What can hang from each mark:
B: Q Y
P: Y
Q: Y
A: V
V: A R Y
R: V
J: B Y
Y: B J P Q V

Every row comes from one small tree of marks. The marks that hang from a mark follow it in brackets, in alphabetical order. Every link used is in the known rows. Which tree was each row made from?
Known rows:
V(R Y): [-0.90  0.02  1.80 -1.82 -0.64  0.83 -2.17  0.32 -2.44  3.30  2.03  2.20
 -0.96  0.22 -1.83  2.17 -1.29 -0.35  2.55 -2.77 -2.51 -0.87 -1.02 -0.37]
A(V(R Y(J))): [-0.90 -0.49 -3.16 -2.98  0.44  1.39 -0.56  0.43 -3.14  2.67  0.60 -1.37
 -1.02 -0.23 -1.83  0.13 -1.39 -1.19  2.29 -7.46 -0.76  0.81 -1.23  1.00]
Q(Y(B J P V(R))): [-1.87 -1.32 -5.50 -2.09  1.18  1.17  2.54  0.09 -0.33 -0.90 -2.16 -6.93
  1.29 -2.13 -0.52 -1.32  2.54  0.38 -7.13  2.20 -0.14  0.67 -1.89 -0.09]
Q(Y(P V)): [-0.93  0.47 -1.27  1.22 -1.38  2.42  1.10 -1.09  0.71  0.88 -0.17 -2.42
  1.23 -2.29 -0.09  2.21  1.46  1.69 -0.10  3.74  0.03 -1.68  1.61  0.09]
Q(Y(B J P)): [-2.18 -1.03 -1.22  0.92 -0.17  0.99 -2.08  1.04  0.89  0.11 -0.98 -4.27
  1.15 -2.24 -0.70 -0.58  4.10  1.04 -4.43  2.04  1.35  0.66  0.58 -0.18]
P(Y(J Q V(A R))): [ 2.85  0.43 -2.40 -2.77 -0.63  0.29  4.97 -0.45  0.57 -2.45 -2.17  0.14
  0.11  3.54  2.09 -2.46 -2.60 -2.24  1.55 -2.08 -0.84 -0.53 -1.60  0.23]
R(V(A)): [ 1.19  1.02  6.33 -0.89 -2.63  1.17 -3.00 -1.68  0.25  0.49  0.17  6.06
 -0.20  1.37 -0.91  0.99 -1.11  0.44  6.39  0.04  3.24  0.05 -1.41  0.22]
Q(Y): [-0.67  0.44  3.13  1.42 -4.00  2.17 -2.42  0.30 -0.03  3.76  1.10 -0.57
  0.25 -2.26 -1.03  3.40 -1.30  1.68  2.59  0.86 -0.86 -1.14 -0.48 -0.66]
Q(Y(B J)): [-1.89 -1.14  0.67  1.01 -1.80  0.93 -1.99  1.60 -0.46  1.66 -0.84 -3.71
  0.32 -2.01 -1.26 -0.35  0.22  0.81 -2.61  0.59  0.44  1.67 -1.02 -1.24]
P(Y(B Q V)): [ 0.36 -0.34  1.55  2.29 -0.18 -0.22 -0.95 -0.01  1.39 -3.15 -2.01  0.54
  1.17  5.33  1.53  0.66 -0.75 -1.61 -2.29  0.88  0.35 -1.02  1.13 -0.75]
B(Y): [ 0.31  0.41  6.23  1.39 -1.99  0.58 -4.09  0.58 -0.40  4.15  0.74  1.29
  0.45 -0.85  0.88  2.27 -2.73  0.77  2.38 -1.98  0.44 -0.36  0.71  0.18]
P(Y(J Q V)): [ 1.48 -0.05  0.17  1.03 -0.55 -0.36  2.57  0.18  0.29 -2.24 -1.43 -0.90
  1.01  3.62  1.78 -0.46 -3.31 -2.15  0.41 -0.25  0.95 -0.70  1.91 -1.07]
Q(Y(B V)): [-1.78 -0.52  0.14  1.45 -1.79  1.80 -0.41 -0.19 -0.20  0.76 -1.29 -2.88
  0.48 -1.03 -0.90  1.10 -0.29  1.15 -2.04  3.00 -0.71  0.42 -0.89 -0.96]
Y(B J P Q): [-0.83 -1.12  0.27  1.69  1.47 -2.40 -0.72  1.28  0.96 -2.44 -1.78 -1.47
  1.96  2.96 -0.26 -0.49  4.47 -0.51 -4.30  1.03  2.55 -0.62  2.21 -0.80]
Q(Y(P)): [-0.95  0.55  1.33  1.27 -2.43  2.16 -2.42 -0.21  1.10  2.29  1.12 -1.00
  1.17 -2.84 -0.46  3.16  2.54  2.07  0.75  2.28  0.10 -2.14  1.15  0.06]
Q(Y(B J V(A R))): [-0.26 -0.69 -4.60 -2.98 -0.75  1.57  4.09  0.00 -0.69  0.07 -2.54 -4.07
 -0.60 -1.58 -0.54 -3.09 -0.06  0.21 -1.69  0.49 -1.88  2.09 -4.32 -0.01]
Y(Q): [ 0.50  0.24  4.81  2.20 -2.31 -1.18 -1.15  0.50 -0.06  1.08 -0.06  2.33
  0.91  3.00 -0.71  3.39 -1.19  0.25  2.56 -0.20  0.29 -2.57  1.01 -1.13]
Y(J(B)): [ 0.20 -0.79  1.22  0.37 -0.25 -0.87 -2.33  0.77 -1.39  1.24  5.00 -0.06
 -1.04 -1.82 -1.59 -1.57 -3.24  0.70 -0.07  0.56  0.69  1.81 -0.68 -1.14]
J(B Y): [-0.42  0.31  3.27  0.73  0.82 -1.79 -3.69  0.17 -0.71  0.72  7.95  3.12
 -3.85 -1.21 -1.79 -0.05 -1.74  0.97  1.81  1.32 -0.65  0.95 -1.33 -0.32]
P(Y(J Q)): [ 1.32 -0.13  2.69  1.42 -1.65 -0.76 -1.04  1.15  0.83 -0.85 -0.16  0.38
  0.86  3.32  1.50  0.37 -2.04 -1.83  0.92 -1.88  1.15 -1.06  1.51 -1.01]
R(V): [-0.08  0.32  7.38  0.21 -2.19  0.43 -4.30 -1.17 -0.71  0.75  0.62  3.75
  0.71  1.41 -1.40  3.01 -2.32  0.22  3.20  0.31  3.88 -0.48 -0.58 -0.51]
R(V(A Y)): [-0.11  1.29  6.11 -1.39 -1.27  1.89 -2.38 -0.99 -0.88  1.77  0.99  7.92
 -1.74  1.78 -1.62  0.02 -0.34 -0.33  8.99 -1.70  2.04  0.27  0.37  0.16]
J(B(Q(Y(P)))): [-0.78  0.47 -1.38  2.17 -1.26  1.51 -2.85  0.47  1.09  2.77  3.12 -0.61
 -0.16 -7.55  0.00  0.57  0.96  2.51  0.15  0.79 -0.30  0.89  1.10  0.43]
J(Y(B P V)): [-1.51 -0.61 -1.59  0.48  3.72 -1.66 -1.14 -0.81  0.54 -3.64  0.79 -0.07
 -1.16  0.68 -0.61 -0.24  4.27  0.00 -3.65  3.94  0.71  0.86  0.84  0.47]

Write each row's tree:
[ 1.18  1.02 -1.78 -0.49  0.03  1.21  1.37 -2.00  0.99 -1.44 -0.61  2.34
  0.60 -0.16  0.14 -0.04  2.18  0.84  2.87  3.05  0.19 -0.40  1.21  1.07]
Y(P V(A))
[-0.32  0.06 -3.71 -0.85 -1.42  1.69  1.63 -0.12 -1.34  2.80  2.06 -2.98
 -1.13 -6.84 -0.40  0.14 -4.68  1.46 -0.49 -0.48 -2.77  1.62 -3.01 -0.11]
J(B(Q(Y(V(R)))))
[-0.65 -0.39 -2.50 -2.06  1.65 -0.37  1.25  1.06 -2.41  1.99  4.05 -0.48
 -2.03  1.68 -1.95 -1.71 -1.97 -0.84  1.65 -7.25 -0.48 -0.26 -1.02  0.20]
A(V(R Y(J(B) Q)))
[ 0.54  0.00  1.00  1.07  1.37 -1.14  4.08  0.78  0.31  0.07 -2.52 -2.45
  1.88  1.21  2.16 -1.07 -0.01 -0.34 -1.16 -0.47  2.59 -1.28  3.95  0.06]
B(Y(J P Q V))
[-0.83 -0.30  0.86  0.55 -2.04  1.14 -1.13  1.24 -0.91  3.10  4.85 -2.42
 -1.26 -4.15 -1.51 -1.28 -2.96  1.69  0.31  0.82 -0.17  1.24 -1.28 -1.20]
Q(Y(J(B)))
[ 1.31  0.78 -4.50 -2.65  2.11 -1.31  2.18 -0.90 -1.07 -0.25  3.89  2.61
 -4.64 -4.62 -0.24 -3.20 -2.63  0.16  3.13 -1.06 -2.97  3.48 -3.89  1.28]
J(B(Q) Y(V(A R)))
[ 0.59 -0.38 -0.33  0.87 -0.14 -0.21  1.66  1.14 -1.69  2.82 -3.61 -2.72
  0.49 -4.90  2.08 -1.54 -4.90 -0.63  1.17 -3.38  0.85  3.97  2.02  0.43]
B(Q Y(J V))
[-0.14  0.59 -0.19  1.26  3.55 -2.90  2.35 -0.40  0.77 -2.81  5.39  1.56
 -2.30  1.78 -0.46 -0.87  1.38  0.57 -0.48  3.57  0.56 -1.41  1.65 -0.31]
J(B Y(P Q V))
[-0.75  0.31 -4.04  1.76 -0.20  1.72  0.56 -0.32  0.66  1.27  1.83 -2.15
 -0.14 -7.17  0.21 -0.25 -0.23  2.05 -0.53  2.32 -0.45  1.33  1.42  0.33]
J(B(Q(Y(P V))))
[ 0.48 -1.26 -2.13 -1.17  0.94 -0.97  2.10  0.66 -0.10 -3.64 -2.63 -3.06
  1.20  4.50  1.37 -1.63 -1.55 -2.79 -5.57 -1.08  0.11  0.09 -1.67 -0.80]
P(Y(B J Q V(R)))
[ 1.55  0.56  2.03  1.89 -1.55  0.35  0.62 -0.69  1.09 -1.76 -0.86  1.50
  0.99  4.38  1.81  1.84 -2.86 -1.39  1.58  0.52 -0.05 -2.33  1.85 -0.61]
P(Y(Q V))
[-0.83  0.13 -3.85 -1.99  1.97  0.25 -2.34  0.28  0.16  0.55 -2.17  2.84
 -0.69 -2.79 -0.28 -1.58  5.18 -0.51  0.69 -3.26 -2.33  2.05 -0.01  1.78]
V(A R Y(B(Q) P))
[-0.71 -0.42  2.24  2.45  0.67 -1.73 -2.84  0.50  1.78 -1.86 -1.31  0.86
  1.87  3.44 -0.39  2.02  4.84  0.20 -3.25  1.85  1.56 -2.22  1.98 -0.37]
Y(B P Q)
[-0.54 -0.50  1.51  2.36 -0.07 -1.42  0.85 -0.03 -0.23 -1.89 -2.38  0.09
  1.18  4.06 -0.57  1.37 -0.32 -0.51 -1.94  1.97  0.34 -0.79  0.78 -1.43]
Y(B Q V)
[-0.20 -0.67 -0.72  0.28  1.41 -0.82 -2.44  0.22 -0.12 -0.31  4.87 -0.55
 -0.14 -2.26 -1.04 -1.85  0.66  0.99 -2.13  1.84  1.82  1.03  1.00 -0.29]
Y(J(B) P)
[ 0.41 -0.20 -4.16 -2.55  1.83  0.42  0.70 -1.86  0.74 -2.70 -1.96  0.01
  0.71  0.68 -0.16 -1.11  4.07  0.22 -2.91  2.22 -0.77  0.16 -2.19  1.24]
Y(B P V(A R))
[ 0.20  0.31  1.34  0.86  1.57  0.52 -1.09 -0.65  0.26  1.12  3.97 -0.09
  0.03 -2.20  1.20 -1.11 -1.06  1.56 -1.48  1.73  1.30  0.00  1.91  0.57]
J(B(Y(P V)))
[-2.11 -0.38  0.62  1.58 -1.00  1.59 -3.98  0.12  1.63  0.89 -0.25 -1.81
  1.30 -1.82 -0.77  1.84  4.59  1.76 -3.25  2.81  0.47 -0.91  0.39  0.06]
Q(Y(B P))
[ 1.30  1.24 -2.41 -2.49  2.42 -2.01  5.22 -1.15  0.93 -2.90  0.44  2.32
 -1.91  2.85  0.30 -0.57  3.17 -0.29  2.13  0.89 -1.15 -2.25 -0.99  1.11]
J(Y(P Q V(A R)))
[ 0.33  0.48  2.19  2.04 -0.34  0.26 -3.98  0.74  0.86  3.28 -1.89  0.60
  1.41 -4.99  2.31  1.66  0.54  0.74  0.86 -2.64  1.18  0.89  3.34  1.58]
B(Q Y(P))
[ 0.62 -0.53 -0.25 -0.35  0.24 -0.38 -0.11 -0.30  0.60 -3.07 -2.12 -0.75
  1.01  5.09  1.41  0.87 -1.26 -1.95 -4.25 -0.29 -0.94 -1.60 -1.90 -0.42]
P(Y(B Q V(R)))
[ 0.04 -0.55  0.64  2.37 -1.09  0.46 -7.12  0.47  1.19 -0.58 -2.07  1.47
  0.81 -1.62  1.71  0.79 -0.44 -1.28 -1.59 -2.02 -0.04  2.65  0.57  0.48]
P(Y(B(Q)))
[-1.24 -0.23 -0.33  1.75  3.74 -3.06  1.40 -0.04  1.29 -4.17 -0.20  0.32
 -0.64  3.78 -0.26  0.03  4.80 -0.45 -3.11  3.28  0.97 -1.01  1.86 -0.17]
J(Y(B P Q V))
[ 2.08  0.18 -2.98 -2.93 -0.07  0.40  4.11  0.46 -1.47  2.61 -4.11 -1.70
 -0.63 -4.98  2.36 -3.46 -3.99 -0.87  2.44 -5.12 -1.03  3.86 -1.57  1.59]
B(Q Y(J V(A R)))
[-1.86 -0.40  4.19  2.30  0.23 -1.12 -2.08  1.59 -0.77  0.92 -0.11  2.91
 -0.29  4.22 -1.46  1.24  1.59 -0.82  1.03 -1.39 -0.77 -0.97  2.05 -1.47]
V(Y(B Q))
[ 0.32 -0.13 -1.60  0.90  1.26 -1.64  4.46  0.13  0.07 -2.53 -1.86 -2.01
  1.97  2.10  0.25 -0.08  1.10 -0.56 -1.19  2.01  1.96 -1.39  3.39 -0.58]
Y(J P Q V)
[ 2.02  1.14  0.21 -1.96  0.70  0.01  4.26 -0.75  1.33  0.48 -2.34  0.90
  0.77  2.00  2.35 -0.57  1.09  0.23  1.39 -1.36 -0.26 -2.78  0.14  1.48]
B(Y(P Q V(A R)))
[ 0.76 -0.37 -4.39 -1.91  0.09  0.00  0.84 -0.78 -0.49 -0.74 -4.29  0.40
 -0.21 -2.43  0.20 -1.24 -0.36 -0.50 -0.31 -1.33 -2.29  3.23 -3.09  1.11]
Y(B(Q) V(A R))
[-0.38  0.19  1.55 -1.61  0.27 -0.73  0.15  0.93 -0.51  0.71 -0.84  3.95
 -1.28  4.13 -1.26 -0.78  2.29 -0.95  2.40 -3.08 -2.73 -1.17 -1.55 -0.36]
V(A R Y(B Q))
[ 1.27  0.11 -5.31 -3.80  1.31  0.34  4.10 -1.47 -0.32 -1.76 -1.52 -1.37
  0.32 -0.87  0.10 -2.36  1.50 -0.29 -0.26  0.74 -0.25  0.71 -1.29  1.07]
Y(J P V(A R))
[ 3.01  1.17 -0.53 -1.91 -1.44  0.83  2.91 -1.28  1.17 -2.01 -1.43  2.54
 -0.06  4.39  2.03  0.06 -2.13 -1.45  3.01 -1.16 -1.97 -2.34 -1.91  0.50]
P(Y(Q V(A R)))
[ 0.37  0.49  0.53 -1.17  1.26 -2.60  3.92 -0.24 -1.22 -1.11  1.24  0.18
 -1.91  3.06 -0.64  1.61 -1.90 -0.92  0.77 -0.13 -1.68 -1.96 -1.87 -0.47]
J(Y(Q V(R)))
